Known rows, with every way that one mark hangs from another:
zemu{bima{dela{gekubig} pemuz{lebin} popo}}: [-2.06 -1.99 -1.43 -0.45  0.10  0.75  0.04  0.98 -1.81 -0.82 -0.29  3.98
  0.43 -1.06  0.28  1.47  0.46  1.13  1.79 -0.31 -0.38  1.18  0.81 -0.23
  0.94]
pemuz{bima{popo zemu} lebin}: [ 0.43  1.40  0.40  0.90 -1.31 -1.80  0.36  0.04  2.73 -0.44  1.56  0.22
  1.31 -1.00 -0.26 -0.87  0.17 -2.77  2.49 -2.70  2.25  0.65  0.07 -1.61
 -2.75]
gekubig{nedu}: [ 2.48  4.45  0.86 -0.29 -1.49  0.12 -1.84 -1.09 -0.97 -0.69 -0.33 -4.97
 -0.86  1.47 -0.37 -1.11 -0.95  0.46 -3.86  1.99 -0.90 -0.73 -0.59  1.35
  1.52]
zemu{bima{dela pemuz popo}}: [ 0.06 -1.93 -0.47  0.05 -1.72  0.46  0.82 -1.29 -0.84 -1.46 -0.17  1.34
  0.17 -1.38  1.86  3.76 -0.47  3.98  1.26  2.99 -0.42 -1.64  0.54 -1.99
  2.17]
dela{gekubig}: [-0.68  2.47  1.81  0.18  1.91  1.57 -2.77 -1.40 -2.70 -1.74 -0.57 -3.00
  0.01  1.07  1.53 -1.31  1.27 -1.57 -1.63  1.03 -3.55  0.22 -1.83  2.22
  1.40]
pemuz{bima{dela{gekubig{nedu}} zemu} lebin}: [-1.44  0.72 -0.95 -0.25  0.65 -1.27  1.49  3.51  2.13  2.50 -0.09  0.69
 -0.19 -0.13 -2.67 -2.69 -0.78 -4.11 -0.68 -3.07  2.53  2.28  1.17  2.08
 -2.89]
bima{dela{gekubig} popo zemu}: [-3.29 -1.99  1.30 -1.52  1.15  1.30  2.20  1.44  2.12 -0.69  0.66  0.38
  2.21 -1.71  1.66  0.78 -0.24 -1.20  1.07  1.58 -0.18 -0.59 -0.09 -4.44
 -2.09]
pemuz{bima{dela popo zemu} lebin}: [-1.37 -1.45 -0.22  0.48 -0.67 -1.33  2.86  1.53  3.17  1.31  0.87  1.75
  0.57 -2.01 -0.74 -0.05 -0.57 -2.07  2.97 -2.76  3.72  0.30  0.80 -2.67
 -3.07]
pemuz{bima{dela popo}}: [-2.10 -1.18 -0.23 -0.27 -0.78  0.07  1.95 -0.34 -0.39  0.48 -0.34  0.56
 -1.54 -2.39  0.88  1.16 -0.06 -1.17  1.61 -0.59  1.20 -0.51 -0.47 -0.43
 -0.54]
nedu{gekubig{dela}}: [ 0.32 -0.48 -0.21  2.62  2.34 -0.02 -3.03 -0.54 -3.20  0.62  0.31 -1.10
 -2.64  1.46 -1.45 -1.13 -0.42  1.88 -1.97  1.24 -0.10 -0.46 -2.17  1.87
  1.13]
bima{dela pemuz}: [ 0.92 -1.67  1.16  0.16 -0.41  1.12  1.27 -1.04 -2.09  0.22 -0.86 -0.13
 -0.04  0.83  0.26  1.08  1.00  2.45 -1.45  0.68 -0.68 -1.84 -0.51  0.66
  2.65]
zemu{bima{popo}}: [ 0.82  2.55  0.46  1.21 -1.42 -0.10 -2.52 -3.02 -0.44 -3.15  0.28 -3.21
 -0.08 -1.08  2.79  2.40 -1.12  2.30  0.82  3.91 -1.68 -1.06 -0.59 -1.61
  1.56]
kamuvag{zemu{bima}}: [ 3.15  3.18 -0.16  2.40 -0.59 -0.97 -2.34 -1.32  0.25 -1.78 -0.15 -5.38
 -1.29 -1.31  3.32  0.46 -2.14  3.18 -0.41  2.96 -2.93 -0.58 -1.39  1.27
  2.79]
lebin{pemuz{bima}}: [ 2.16  1.13  1.06  1.19  1.51  0.19 -2.37 -3.93  0.32 -0.08 -1.14 -1.19
 -0.68  2.78  0.81 -0.98  2.21 -1.30  0.16 -0.98 -1.63 -0.79  0.12  2.53
  0.19]
duzi{nedu}: [ 3.23  1.99  1.77  1.95 -1.20 -0.25 -0.90 -3.43 -3.62 -0.91  0.57 -4.62
 -1.16  2.71  0.92 -2.54  0.85  0.16 -0.71  0.65 -1.90 -0.16 -1.98  1.68
  2.13]
kamuvag{zemu{bima{pemuz{lebin} popo}}}: [ 2.92  1.29 -1.74  0.35 -2.67 -0.99 -0.57  0.81  0.25 -1.67  0.97  0.72
  0.45 -2.08  1.86  0.65 -1.22  3.48  1.60 -0.43 -0.91  0.48 -0.13 -0.92
  1.85]
zemu{bima{dela{gekubig{nedu}} pemuz popo}}: [-1.47 -0.57 -1.96 -2.50 -1.44  0.79  0.46  0.87 -1.30 -1.18 -0.42  2.06
  0.18 -1.19  0.41  1.98 -0.79  1.78 -1.13  2.64 -0.80  0.36  1.10 -0.36
  1.03]
lebin{pemuz}: [ 2.85  1.48  2.05  0.35  1.47  1.53 -2.53 -3.56  0.37 -0.79 -1.09 -2.74
  0.35  3.55  1.09 -0.51  1.86  0.90 -1.13  1.39 -2.40 -1.92  0.13 -0.12
  1.26]
lebin{pemuz{bima{dela{gekubig{nedu}} zemu}}}: [-0.35 -0.95 -0.24 -1.33  2.22  0.17  0.86  0.75  3.96  2.27 -1.01  0.98
  0.69  2.01 -1.13 -1.45  0.72 -3.14 -0.83 -0.79  0.60  0.41  2.11  0.35
 -3.01]
gekubig{dela nedu}: [ 1.66  2.98  0.47 -1.09 -0.73 -0.03 -0.74  0.52 -1.09 -0.21 -0.49 -3.33
 -3.61  1.76 -1.55 -1.69 -0.27  1.58 -4.66  2.72  0.32 -0.51 -1.26  0.33
  0.36]
nedu{duzi gekubig{dela}}: [-0.66  0.10 -0.45  2.19  3.52 -0.25 -4.49 -0.29 -3.76  1.38  0.77 -1.33
 -2.29  1.32 -4.03 -0.10 -1.11  0.98 -1.36  0.37  0.49  0.29 -2.27  2.86
  0.51]
lebin{pemuz{bima{dela{gekubig} zemu}}}: [-1.27 -2.77  0.90  0.26  3.83  0.79  0.45 -0.54  3.37  1.74 -1.04  1.80
  1.11  1.73  0.68 -0.71  1.70 -3.07  1.25 -0.98 -0.59 -0.08  1.21 -0.10
 -2.68]
pemuz{bima{dela zemu}}: [-0.19 -1.04  1.12  2.12  0.41 -1.07  1.57 -0.58  2.48  1.25 -0.17 -1.53
 -0.03 -0.60  0.52  0.47 -0.35 -1.12  0.78 -0.35  1.35 -0.91 -0.06 -0.19
 -1.17]

Rows:
[ 0.80  3.82  0.29 -1.55  0.16 -0.44 -1.96  0.96 -1.69  0.35  0.23 -3.42
 -2.86  1.44 -4.13 -0.66 -1.10  0.72 -4.13  1.72  0.91  0.25 -1.40  1.47
 -0.30] => gekubig{dela nedu{duzi}}
[ 1.73 -0.88 -0.61  2.30 -0.45 -0.32 -0.26 -0.73 -1.25  0.42 -0.92  0.54
 -0.75  0.47 -0.67  1.56 -0.37  3.47  0.21  0.37  0.20 -0.32  0.84  1.42
  2.88] => zemu{bima{dela pemuz{lebin}}}
[ 1.33  0.80  0.51 -0.92 -2.15  0.43 -0.11 -0.43 -1.68 -1.39  0.71  1.65
  1.18  0.58 -0.34 -0.34  1.49  1.02  0.16 -1.69  0.05 -0.30 -0.21 -0.93
  1.10] => bima{pemuz{lebin} popo}
[ 1.58 -1.39 -0.54  3.28  1.38 -0.83 -2.02 -1.63 -5.50  1.38  1.15 -1.37
 -3.52  3.04 -1.52 -3.13  0.01  1.66 -1.20  0.41 -0.12  0.76 -2.58  2.60
  0.99] => duzi{nedu{gekubig{dela}}}
[-0.13  2.11 -0.36  0.41 -1.30 -0.95 -0.74 -0.66 -0.62 -0.42  0.55  0.38
 -0.99 -0.93 -0.34 -1.06  0.72 -2.52  1.83 -3.12  1.21  1.16 -0.53  1.22
 -0.89] => pemuz{bima{popo} lebin}
[ 0.01  0.95  1.27  0.54 -1.50 -1.11  0.05 -1.33  2.60 -1.44  1.29 -1.20
  1.49 -1.28  1.77  0.44  0.19 -2.13  1.83 -0.21  0.72 -0.62 -0.48 -2.12
 -2.23] => pemuz{bima{popo zemu}}
[-0.56 -2.58  0.58 -1.78 -1.65  1.45  2.30 -0.30 -1.37 -0.43 -0.13  1.84
  0.65 -0.96  0.90  1.75  0.70  2.10  0.10  0.57  0.07 -1.82 -0.25 -2.31
  1.47] => bima{dela pemuz popo}
[-1.86 -0.71 -1.64 -3.90 -1.28  1.23  1.95  3.62 -1.68  0.67  0.05  4.17
  0.37 -0.27 -2.19 -1.16  0.27 -0.55 -1.36 -2.04  1.20  1.35  1.12 -0.16
 -0.28] => bima{dela{gekubig{nedu}} pemuz{lebin} popo}
[-3.70 -1.87 -0.43 -0.50  1.10 -0.67  2.31  2.54  2.26  1.02  0.89  3.20
  1.02 -2.19 -0.48 -0.97  0.37 -4.23  3.07 -3.52  2.21  1.82  0.55 -1.29
 -3.74] => pemuz{bima{dela{gekubig} popo zemu} lebin}
[-2.26 -0.86  0.08  1.35  2.37 -0.85  1.15  2.01  1.72  2.13 -0.12  1.34
  0.35 -0.40 -0.92 -1.77  0.43 -3.86  1.66 -3.38  1.42  1.75  0.35  1.68
 -2.36] => pemuz{bima{dela{gekubig} zemu} lebin}
[-3.89 -2.15  0.43 -0.73  1.00  0.02  2.02  1.37  2.08  0.23  0.57  1.92
  1.26 -2.29  1.43  0.34  0.41 -3.40  2.28 -0.94  0.70  0.49  0.03 -1.66
 -3.12] => pemuz{bima{dela{gekubig} popo zemu}}
[-2.22  0.99 -1.72 -1.82 -0.55  0.61 -0.18  1.01 -0.41 -1.17 -0.45 -0.76
 -0.99 -1.91  0.75  1.45 -2.13  0.81 -0.73  3.55 -0.52  0.58  0.76 -0.83
  0.06] => zemu{bima{dela{gekubig{nedu}} popo}}
[ 1.75  2.23  1.14  2.61 -0.18 -2.11 -0.78 -0.74  2.25  0.41  0.74 -1.64
  0.47  0.79 -0.72 -1.82  0.40 -2.60  0.99 -2.64  1.41  0.68 -0.13  1.15
 -1.38] => pemuz{bima{zemu} lebin}
[ 1.96  1.25 -0.61  0.80 -2.45 -0.34 -1.83 -1.63 -1.11 -2.35  0.69  1.05
  0.78  0.03  0.41  1.67  0.22  2.63  1.20  0.52 -0.41  0.01  0.47 -0.69
  1.96] => zemu{bima{pemuz{lebin} popo}}
[ 0.53 -1.75  0.34  0.72  1.90  0.51  0.21 -2.23  0.77  1.98 -1.92  0.33
 -1.64  1.63  0.19 -0.07  1.54 -0.72  0.61 -0.87  0.01 -1.19  0.75  1.23
 -0.02] => lebin{pemuz{bima{dela}}}
[ 3.48  2.19  0.12  2.72 -1.17 -0.85 -3.07 -2.36 -1.75 -1.49 -0.37 -0.93
  0.06  1.72 -0.08  0.60  0.49  2.82 -0.19  0.32 -1.44 -0.09  0.11  2.31
  3.18] => zemu{bima{pemuz{lebin}}}
[ 1.94  0.07  1.26 -0.55 -2.25 -0.24  0.75  0.18  1.76 -1.26  1.85  1.42
  3.68  0.43 -0.09 -0.12  0.86  0.72  1.01 -1.25  1.01 -0.70  0.40 -3.83
 -0.78] => bima{pemuz{lebin} popo zemu}
[-0.53  2.29 -2.49 -0.99  1.05 -0.28 -1.58  3.22 -0.25  1.19 -0.28 -3.28
 -1.53 -2.35 -1.11  0.64 -4.16  0.79 -1.58  1.60 -1.42  1.92 -0.18  2.97
  0.69] => kamuvag{zemu{bima{dela{gekubig{nedu{duzi}}}}}}
[ 1.12 -2.40  1.17  1.15  1.96 -0.04  1.10 -1.69  4.30  1.94 -0.76  0.17
  0.75  1.72  0.34  0.22  0.99 -0.91  1.28 -0.37  0.98 -1.63  1.38 -1.56
 -1.93] => lebin{pemuz{bima{dela zemu}}}
[ 0.90  0.31 -2.53 -1.09 -0.73 -0.10  0.34  2.45 -0.53  0.30 -0.84 -0.29
 -0.88 -1.35  1.38  0.03 -2.07  2.67 -2.33  1.57 -2.15  0.80  0.30  2.26
  2.32] => kamuvag{zemu{bima{dela{gekubig{nedu}} pemuz}}}
[-0.01 -3.24  1.42 -1.13 -1.68  0.77  3.42  0.19  2.10 -0.63  0.99  1.57
  2.95 -0.90  0.94  2.11  0.30  1.94  0.73  1.24  1.06 -2.29  0.54 -5.17
 -0.61] => bima{dela pemuz popo zemu}
[-0.63 -1.05 -0.92  1.44  1.25  0.46 -0.82  0.49 -2.37  0.18 -1.17  2.20
 -0.39  0.51 -0.33  0.61  0.50  1.38  0.24 -0.25 -1.22  1.19  0.63  2.70
  2.34] => zemu{bima{dela{gekubig} pemuz{lebin}}}
[-2.68 -2.37 -0.50 -2.31  0.24  1.77  1.76  2.29 -1.93  0.09  0.06  4.70
  0.96 -0.61 -0.66 -0.39  1.70 -0.47  0.81 -2.42  0.11  0.87  0.24 -0.56
  0.07] => bima{dela{gekubig} pemuz{lebin} popo}
[-3.05 -0.35 -0.95 -2.35 -0.74 -0.60  2.32  2.61  2.66  0.72  0.69  1.28
  0.75 -2.05 -0.24 -0.39 -0.88 -3.56  0.12 -0.51  1.91  1.08  0.78 -1.36
 -3.65] => pemuz{bima{dela{gekubig{nedu}} popo zemu}}
[-1.20 -1.63  0.13 -0.47  1.65  1.44  0.79  1.74 -2.87  1.00 -1.08  3.07
  0.15  1.12 -1.26 -1.27  1.68 -0.34 -0.78 -2.37 -0.76  1.00  0.06  2.34
  1.42] => bima{dela{gekubig} pemuz{lebin}}
[-0.70  4.97  0.36 -1.85  1.05  0.88 -3.88  0.36 -2.36 -0.41 -0.04 -3.77
  0.09  1.25 -2.68 -1.06 -0.76 -2.63 -3.18  0.49 -1.91  1.51 -1.02  3.91
  0.36] => dela{gekubig{nedu{duzi}}}
[-0.11 -0.93  0.61 -1.99 -0.25  0.65  1.69  1.99  0.86  0.49  0.04  0.66
  2.30  1.12 -1.06 -0.46  0.25 -0.11 -2.90  0.98 -0.11 -0.28  0.80 -0.46
 -0.35] => bima{dela{gekubig{nedu}} pemuz zemu}
[ 0.97 -1.98 -1.58 -0.48 -2.25 -0.03  2.03  0.80  0.60 -0.76  0.25  0.79
 -0.15 -3.45  3.20  2.75 -1.86  4.85  1.29  1.78 -0.85 -1.16 -0.04 -2.17
  2.20] => kamuvag{zemu{bima{dela pemuz popo}}}
[-0.17 -3.28  0.58 -0.67  0.55  0.22  2.35 -0.79  4.89  1.05  0.03  2.18
  1.34 -0.07  0.87  1.30  0.76 -0.99  2.75 -0.42  1.82 -1.68  1.79 -4.43
 -3.14] => lebin{pemuz{bima{dela popo zemu}}}
